Known rows, with every step that occurs
c/p/x: [-10  33 -19  -1 -11  21  17 -11  27   2 -27 -14  11 -20  -6 -54   3  -4
  27 -16  14   5  14  18  10  12  33  -7 -20  -6   1]
p/c/f: [ -2  21 -42 -10  -9  24  15 -21  -3  18 -18  -6  18   6   0 -18  10  -7
 -13 -33  39 -16  14  12   3   9  36   9  -3   7   6]
b/n/c/f: [  4  14 -48  -4  -5  21  17 -29   4  32 -23 -22   0  -6 -12 -27  13 -13
 -18 -35  63   5  12  10  22  24  25  18  -6  -5 -19]
c/p: [-21  27  -9  -7  -7  22  10  -3  24   5 -22 -10  16  -2 -12 -19  11 -11
   7 -11   7  13  28  21  13   9  17   6 -16 -15  -2]
c/f: [ -9  19 -32 -10   0  17  10 -19   3  10 -16  -5   8  14   1   4   2  -9
 -25 -10  14   0  18  22  -4  14  16   9  -3 -17  13]
m/c: [-22  31  -6   3  11  13  15   2  -3  -4   6 -15  -6  -4   8  -2   8  -4
  -3 -25  17   4  50  24  -6  -3  29   5 -13  12   3]
f/c/q: [-32  14 -29  17 -11  17  19  -7  32  -9  -5 -28  -4  -1 -25  -5  36  -4
 -13 -12  17  -1  32  27  -4 -10  22   1 -12  -1 -17]
n/b/x/c: [-16  12   2   7  14  12  33 -10   5  14   5 -37   1 -36  -1 -37  13   2
  16  -7  38  -8  -5  35   2  32  34  -2 -27  18  -6]
r/n: [ -8  28  -3 -12   0  17  30  -8  18  -3 -20   2  32  -6 -22 -11   4   2
   5  -7  27  26  10  23  12   3  25  -2 -10 -13  12]
n/b/x: [  4  17  12   3   0   8  18  -9   6  28  12 -19   9 -30  -7 -38   3   1
  19   4  14   5   0  27  -5  30  19  -5 -22   3  -2]
p/x/b/n/c: [  9  50 -21   7   0  15  38 -26  16  43 -19 -36 -13 -45 -19 -69   6  -3
  24 -24  74   8   0   6  14  27  65 -20 -27  24 -25]
c/p/x/q: [-23  32 -23  -4 -39  19  41  -9  41  -7 -19 -20  11 -19 -15 -54  17  17
  38  -9  35  12  21  26   2  -2  32   4 -15 -16  -3]
x/b: [-16  46   2  -4   6  12  27  -9  11  28  -9 -16  -2  -6 -12  -5   3  -4
  -2   7  19   9  21  22  -9  16  38 -18 -20   3   3]
p/x/r/w/k: [-31  52 -20 -17   3  17  43 -34  14  -5   1  -6  16 -46   2 -46 -17 -18
 -14 -44  35  32  24 -10 -25 -21  -1 -31 -22  20  29]
r/x/b/n: [-10  32 -15  -8  16   1  19 -28  24  42  -2 -32   3 -27 -13 -36  17   1
  11 -18  42  27  18  16  -4  21  42 -12 -31  -7 -17]
w/k/f/c/q: [-60  22 -57   6 -31  18  19 -32  35 -15  -9 -35   0  43   7   9  30 -23
 -38 -28   9  10  32  11 -10   0  -5  15 -28  10 -23]
m/c/p/x/r/n/b: [-20  30  14 -20 -28  22  71   3  43   8 -29 -22  25 -61 -29 -66 -13   4
  58 -47  65  14  39  23  40   8  47 -10 -31  21 -21]
b/n/r: [ -2  15  -3  -9  11  15  24 -16   8  19  -4 -15  -7 -11 -23 -27   5 -18
   4 -12  52  13  26  15  22   3  23 -17 -24  -6 -16]
n/b/x/q/f/c: [-15  19 -12   4 -18 -10  49 -11  33  26  16 -30  -4 -11 -30 -24  23  16
  15  -7  41  -7   0  26 -11   5   8  24  -7   0 -17]
x/b/n/r/w/k/f: [-40  46 -22 -26  -9  18  42 -56  12  44  -3 -34  -7   0  -4  -8 -10 -44
 -35 -40  68  31  30 -13   9  28  23 -24 -41  24 -31]
r/n/b/x/q/f/c: [-12  17  -6 -10 -29  -5  69 -12  46  17   0 -23  20 -22 -45 -27  21  18
  24 -10  62   3 -10  28  10   4  16  23  -4  -4 -21]
k/f: [-22  30 -25   0 -15   9  11 -18   0   8  -6 -17   6  37  10  10   8  -8
 -10 -12   7  15  11  15  -7  17  23  11 -21  -2  10]
b/n/c/p/x/r: [ -6  36 -23  -9 -20  29  45 -16  33  17 -28 -25   3 -56 -28 -89   7 -13
  41 -49  82  17  13   0  38   0  28 -13 -25  12 -26]
q/c/p/x/r/n: [ -7  47   8 -29 -24  28  56 -17  50  -9 -41  -5  41 -41 -42 -65   0  -1
  31 -48  81  21   3  21  43  -5  26 -12   2   0  -2]
b/x/q/c: [-10  34   2  -9 -20  14  31 -21  19  -5  21 -18   8 -18 -20 -35  31  15
   6 -11  63  11   3  35  -9  -1   6   9  17  -9  -1]
p/x/r/w/k/f: [-42  52 -36 -19 -20  13  44 -47  10  -2   0 -16  14 -10  17 -28 -16 -25
 -17 -54  34  31  15 -16 -24  -5   1 -19 -31  25  22]
w/k/f/c/p/x/b: [-49  51 -50  -5 -21  21  25 -37  49  18 -38 -42  -4  10  12 -27  16 -31
  -3 -38  29  -4  11  -1  13  28  20  -4 -46  27 -33]
m/c/p/x/b: [-29  54  -5  -5  -9  26  37  -9  27  15 -17 -33 -16 -37   0 -46  -1  -7
  29 -30  38  -6  45  24  14  20  62 -16 -27  25 -22]
c/p/x/b: [-15  52  -7  -7 -13  23  32 -15  34  23 -31 -24  -1 -30 -12 -50  -1  -7
  29  -7  24   1  15  21  11  27  53 -23 -27   6  -8]
c/p/x/b/n: [ -7  48 -19  -1 -12  16  41 -18  46  29 -33 -33  -6 -46 -20 -66   1 -12
  20 -13  48   7   8  10  22  37  66 -18 -38  -6 -27]
w/k/f/c/p/x/r: [-53  37 -52 -14 -26  22  32 -30  47  -8 -30 -28   6   6  11 -35  13 -31
   1 -54  36   5  15  -6  14  -7 -16  -2 -41  22 -15]

Rows
[-12  39  -2  -7  -6  20   9 -11  28   8 -27 -14  24   0 -25 -26  15  -5
  -2 -28  37  13  20  28  23  11  17  15   6  -9  -9] | q/c/p
[  0  29 -23 -12   2  15   9 -28   8  13 -20 -10  15  15 -11   0   8  -2
 -37 -28  42   0  11  28   7  17  17  21  18 -10   8] | q/c/f
[-32  41 -23  -8  12  14  14 -29   6   3   2  -7  23 -12   4  -8  -3 -20
 -39 -29  11  33  33  -3 -25  -4  -6  -3 -15   6  16] | r/w/k
[-26  36 -18  -3 -23   5  40 -15  18  -5  -3  -8   0  21 -22 -12  -4   0
 -14   0   1   9  33  29 -16  -8  26   9  -1 -12  11] | c/q/f
[ -6   9  -5 -23  -6   4  30 -36  30  24   9 -32   9 -14 -38 -48  38  17
  25 -44 105  34  29  29  19 -13  13   5   4 -10 -30] | b/n/r/x/q/c
[-56  27 -54  -5 -17  21   4 -26  40   1 -30 -28  13  39  14   3  28 -35
 -24 -43  13   7  25   2  15  10 -17  25 -34   6 -26] | w/k/f/c/p
[-17  25 -34  12   0  19  10  -9  41   0 -29 -28   2 -23 -14 -42  26  -9
  20 -32  28  -9  10  15  18   4  27  -1 -23   5 -16] | f/c/p/x
[-11  31 -17  -5   2  25  35 -23  51  38 -32 -45 -25 -46 -39 -60  19 -25
  28 -33  85 -14  16   8  49  21  50 -33 -40  18 -60] | f/c/p/x/b/n/r
[-29  21 -41  13  -2   6   4 -15  14   9 -11 -29  -1  35   2  21  29 -12
 -17 -26  17   0   5  10   1   9  14  16 -22   9 -11] | k/f/c
[-16  32 -11 -17 -44  39  70 -24  29 -12 -21 -15  22 -44 -41 -74   4   6
  43 -36  78  22  18  22  24 -22  35 -26  -6  20  -7] | p/x/r/n/c/q
[-18  35  -5 -13  15   6  10 -22  14  38  -2 -23   9 -13  -4 -20  15   7
  18 -11  20  22  25  25 -14  10  30 -15 -20   5   2] | r/x/b
[ -9  41  -7  -9  -1  13  39 -12  12  -6  -5  -6   3 -28  -8 -46  -8   0
  20 -16  29  10  10  15  -9 -16  22 -27 -19   6  26] | p/x/r
[ -9   7   1 -23  19  17  -2 -26  -2  24   6 -12   9  -4  -7 -27  16  -1
  32 -27  34  22  35  25   7 -14   3 -20 -15   8  -3] | n/r/x
[-14  39 -25  -2 -32  13  46 -17  12   3  -4  -7  11  13 -25 -34   3   0
  -1 -22  24  -5  28  17  -7 -14  47   6  -2  12   1] | p/c/q/f
[ -7  20  -8  -9  14  15  24 -27   2  28   3 -20   0 -35 -29 -22   0 -22
 -12 -35  65  23  29  -1  12   4  28 -23 -18   1 -15] | b/n/r/w
[-18  28   6 -38 -28  51  43 -14  27   4 -18  -5  32 -54 -34 -64  14 -19
  50 -40  82  20   9  16  52  -3  -5 -18  -5  13 -20] | b/x/r/n/c/p
[ -2  44 -11   2 -22   3  42 -21  27  -5  -4 -21  11 -13 -21 -46  22  29
  15 -19  60  13   5  31 -10  -6  36   8  10  -4   8] | p/x/q/c
[-46  29 -52   4  -2   9   5 -27  20  -2 -12 -23   5  44  19  18  25 -26
 -36 -33  11   7  16   2  -7   4 -15  17 -32  15 -10] | w/k/f/c
[ -8  25  23 -19 -13   9  63   0  28  19 -20  -5  40 -29 -40 -26 -11   7
  24 -11  45  30  14  24  19   3  24 -10 -22  -3   5] | x/r/n/b
[-15  38 -38   4  -2   4  24 -14  41   6 -32 -19   0  -4 -19 -39  10  -9
  11 -34  23 -15   5  11  12  -1  24  13 -13   6  -9] | q/f/c/p/x
[-34  46 -23 -12 -37   9  61  -7  31 -10  -8 -20  -9  -7 -10 -42   1  14
  31 -34  40  -1  46  24   1 -13  39  25  -4   1  -7] | m/c/p/x/q/f
[-19  31 -27  10  20  12  33 -14   7 -13 -17 -28  -1 -21   7 -38  11   7
  11 -17  35  -7  -1  28  -5   6  50 -11 -21  19  14] | p/x/c
[-47  43 -38 -11  -2  26  34 -29  45  -6 -20 -22  16 -52 -12 -48   8 -30
  -9 -66  49  15  29 -14   4 -20 -12 -19 -26  23 -10] | f/c/p/x/r/w/k
[-27   9 -37 -11  14  27  22 -29  -2  -6  -3 -23  -8 -16  16 -15  15 -14
 -19 -17  45 -24  -4  33   4  25  18   3  -5   5   6] | b/x/c/f
[-47   5 -32   0   3  16  24 -23  20 -13  -1 -40   9 -11  -2 -30  36  13
  12 -27  33  15  33  43 -11  -6  33   2 -16   7  -6] | r/x/c/q
[ -6   1 -29 -35 -14  10  30 -50  28  30  -2 -32   8  -4 -31 -36  32  11
   2 -50 112  22  27  30  24   1  11  16  14 -19 -32] | b/n/r/x/q/c/f
[-29  44  -7 -23  12  20  42 -42  16  41   0 -24  -4 -35 -20 -26 -11 -37
 -30 -32  68  29  40  -8   7  13  20 -35 -32  19 -25] | x/b/n/r/w/k
[ -2  27  -7 -11  -6  28  26 -11   9  12 -25  -4  32  -9 -27 -26  14   1
  19 -27  54  25   9  19  27   0  22   3  -4  10  -6] | r/n/c
[-15  30 -22 -18 -53  37  55 -17  45   0 -38 -18  34 -34 -38 -72  24  19
  62 -33  82  24  13  24  37  -3  34   7  -5  -1 -22] | r/n/c/p/x/q
[-16  50 -21  -2 -29  12  61 -27  25  39 -13 -34 -17  -7 -42 -42   2  -8
  -3 -16  62  11  27  16   9  16  57   1 -10  11 -34] | x/b/n/c/q/f
[ -4   3 -10 -19  20   8   7 -28  10  29   4 -21   2 -18 -14 -42  17  -6
  25 -34  55  27  28  15  18  -3  14 -15 -26  -3 -20] | b/n/r/x
[ -1  17 -33 -22 -13  34  25 -26   7  17 -36  -5  31   0 -21 -16  10  -4
  -3 -34  62  11  10  20  35  14  20  13   7   1  -6] | r/n/c/f
[-39  38 -36 -11 -14  11  13 -30   7  -2  -9 -10  13  46  28   6   2 -22
 -29 -18  -2  22  21   6 -14  12  -6  15 -30   4  10] | w/k/f
[-15  -1 -17 -19  -3  23  51 -25  18  13 -23 -27  23 -34 -10 -28   6  -1
   4 -18  68 -10 -16  38  30  45  37   8 -13   5 -11] | r/n/b/x/c/f
[  0  45  -9  -2 -10  19  14 -20  33   5 -30 -17  18 -18 -19 -58  10   1
  15 -34  44   4   6  23  21  13  34   4   0   1  -5] | q/c/p/x
[-27   8   5 -13  -8  30  49  -7  38  10 -28 -32  33 -49 -24 -52  13  -4
  38 -19  61   2  -7  38  46  40  38   4 -27   7 -29] | r/n/b/x/c/p
[-17  38 -40   7 -14 -10  50 -16  35  -3  -6 -22  -9   1 -23 -27  21  18
  10 -17  36  -6   5  19 -17 -22  24  17  -3   2   4] | p/x/q/f/c
